Every row comes from one small tree of marks. The marks that hang from a mark follow it in brackets, in the order of their numbers. Every link used is in the known rows. Which tree was each row made from?
(in the rows, 128 means zero)
Known rows:
q_929{q_218}: [126 112 119 126 137 111 127 122 109 105  94 134 145 150 141 139 102 120
  98 118 135]
q_373{q_218{q_63{q_852}} q_367 q_426}: [101  64 164  83 163  83 123 125 121 106 148 187 120 204  78 103 108 148
 103 114 171]
q_929{q_218{q_63 q_373}}: [105  98 129 120 165 110 131 140  84 127 104 146 148 151 115 171 121 133
  63 117 148]
q_367{q_63 q_373{q_218{q_929} q_426 q_852}}: [ 69 137 126 112 182 103 105 105 144 124 132 133 134 193 126  64 118 166
 156 140 160]
q_63{q_426 q_852}: [102  97 133 127 162 118 108 118 138  87 127 160 127 147 144  96 124 137
 138 111 122]
q_218{q_373{q_852}}: [105 119 140 100 145 102 137 127 121 147 148 138 133 144  98 129 124 143
 109 135 143]
q_218{q_63{q_852} q_929}: [ 93 108 145 116 174 132 107 113  99 112 134 139 129 142 110 164 175 147
  87 111 146]
q_218{q_63{q_426}}: [109  99 127 131 174 120 117 135 101 122 123 149 125 143 126 140 150 135
 102 130 152]
q_367{q_373{q_426 q_852}}: [105 137 131 126 153 106 105 103 144 126 140 118 136 179 117  78 108 130
 152 130 139]
q_218{q_373{q_367 q_852}}: [117 112 152  91 152  84 126 123 126 125 154 138 132 158  91 116 107 146
 104 133 149]
q_218{q_63{q_426 q_852} q_373{q_367}}: [ 90  80 158 110 200 100 108 144 105 110 147 169 130 158  94 138 137 157
  80 113 150]
q_218{q_63 q_373{q_426 q_852}}: [ 87  87 150  87 179  97 136 141  93 160 157 156 126 170  73 142 146 148
  76 137 169]
q_218{q_373{q_367 q_426 q_852{q_63}} q_929}: [ 99  98 168  59 175  97 114 110 135 118 171 160 113 172  62 133 129 156
  76 145 190]
q_852{q_63{q_426}}: [123 108 134 114 150 140  97 131 144 115 117 148 113 131 112 136 126 145
 129 147 157]
q_929{q_218{q_63 q_373{q_367}}}: [113  93 137 113 170  97 123 138  88 112 108 147 148 161 110 162 110 135
  59 115 152]
q_929{q_218{q_63 q_373{q_367 q_426 q_852}}}: [106  78 142  91 176  77 125 127  88 112 119 154 145 189  98 138 102 135
  59 122 168]
q_367{q_63{q_426 q_852} q_373{q_218{q_929}}}: [ 61 136 123 144 197 126  87 112 151  96 115 145 139 166 154  73 128 173
 163 118 135]
q_367{q_63 q_373}: [ 97 165 115 155 171 138  93 133 144 127 115  99 142 140 155  86 126 157
 167 133 118]
q_929{q_218{q_63{q_852}}}: [110  95 127 125 158 109 116 125  89 102  92 138 151 160 132 150 117 130
  86 106 133]
q_218{q_929}: [116 132 133 118 142 135 123 108 128 115 137 132 122 125 123 148 152 131
 104 129 148]

Write each row's tree:
[ 82 150 117 132 168 103 102 111 142 127 114 115 146 177 139  67 109 168
 175 136 138]
q_367{q_63 q_373{q_218 q_852}}
[ 93 113 151  81 189  90 117 110 129 105 158 147 124 160 103 117 134 163
  87 141 174]
q_218{q_373{q_367{q_63{q_426}} q_852} q_929}
[ 71 144 115 147 192 126  97 117 148 108 115 141 133 160 153  82 128 166
 155 134 151]
q_367{q_63{q_426} q_373{q_218{q_929}}}
[ 87  95 141 119 192 127 102 110 103  96 133 157 123 148 121 150 174 146
  87 115 156]
q_218{q_63{q_426 q_852} q_929}
[ 94 124 138 111 150 106 101 101 149 130 132 140 133 192  92  90 102 146
 154 135 161]
q_367{q_373{q_218 q_426 q_852{q_63}}}
[101  80 152  77 175  53 113  81 113  82 137 171 126 209  90 104 113 154
  98 130 197]
q_373{q_218{q_63{q_426} q_929} q_367 q_852}
[112  74 158  59 144  49 132  96 136 102 153 176 120 225  78  64  78 142
 124 135 184]
q_373{q_218 q_367 q_426 q_852}
[123  97 150  80 133  53 124  91 131  96 135 153 133 201  95  83  81 146
 133 129 166]
q_373{q_218 q_367 q_852}
[ 92  82 155  51 173  56 124  94 138  95 153 172 117 225  91  61  99 163
 117 143 198]
q_373{q_218{q_929} q_367{q_63} q_426 q_852}
[ 87  85 167  68 200  86 121 117  98 125 173 161 119 182  61 148 153 154
  49 136 194]
q_218{q_63 q_373{q_367 q_426 q_852} q_929}
[ 98  83 152  95 197  75 116 130  99 118 148 160 129 173  89 127 129 153
  78 135 173]
q_218{q_63{q_426} q_373{q_367 q_852}}
[ 99  78 140 113 187  93 113 132  93  92 107 163 147 170 118 146 108 140
  64 107 150]
q_929{q_218{q_63{q_426 q_852} q_373{q_367}}}
[108  71 159  85 160  84 129 129 119 114 148 185 116 199  76 109 107 143
  97 125 182]
q_373{q_218{q_63} q_367 q_426}
[ 92 113 122 125 179 124 107 137 137 101 117 142 128 142 162  81 131 162
 150 128 124]
q_367{q_63{q_426 q_852}}
[ 85 101 142 111 152 119 127 111 107 121 128 166 130 158 100 155 151 152
 102 111 157]
q_373{q_218{q_63{q_852} q_929}}
[101  89 151 112 195 101 118 149 102 122 146 166 125 150  94 147 138 150
  71 129 165]
q_218{q_63{q_426} q_373{q_367}}
[ 86  88 157  85 212  83 111 111  99 106 158 164 122 171  84 147 153 157
  54 135 193]
q_218{q_63{q_426} q_373{q_367 q_852} q_929}
[ 77 143 112 152 184 123 100 127 148 114 110 139 136 160 156  73 117 164
 167 135 141]
q_367{q_63{q_426} q_373{q_218}}
[106  79 135 103 184  75 119 124  89  99 108 156 146 181 114 138 102 136
  63 122 166]
q_929{q_218{q_63{q_426} q_373{q_367 q_852}}}
[ 73 106 156 107 189 132 117 130  94 134 152 153 131 135  86 185 181 160
  61 111 152]
q_218{q_63{q_852} q_373 q_929}
[ 97  85 127 109 179  88 126 126  85 114 104 155 147 171 119 148 114 135
  65 124 161]
q_929{q_218{q_63{q_426} q_373{q_852}}}
[ 85 122 137 136 161 122 108 119 131 132 133 148 136 178 105 105 121 141
 139 113 142]
q_367{q_373{q_218{q_63{q_852}} q_426}}
[ 90 152 110 158 189 131  90 131 148 111 113 118 136 147 167  72 122 156
 165 138 129]
q_367{q_63{q_426} q_373}
[116  91 137  96 164  84 116 119 114  96 108 150 143 173 112 130  86 138
  82 128 161]
q_929{q_218{q_373{q_367 q_852{q_63{q_426}}}}}
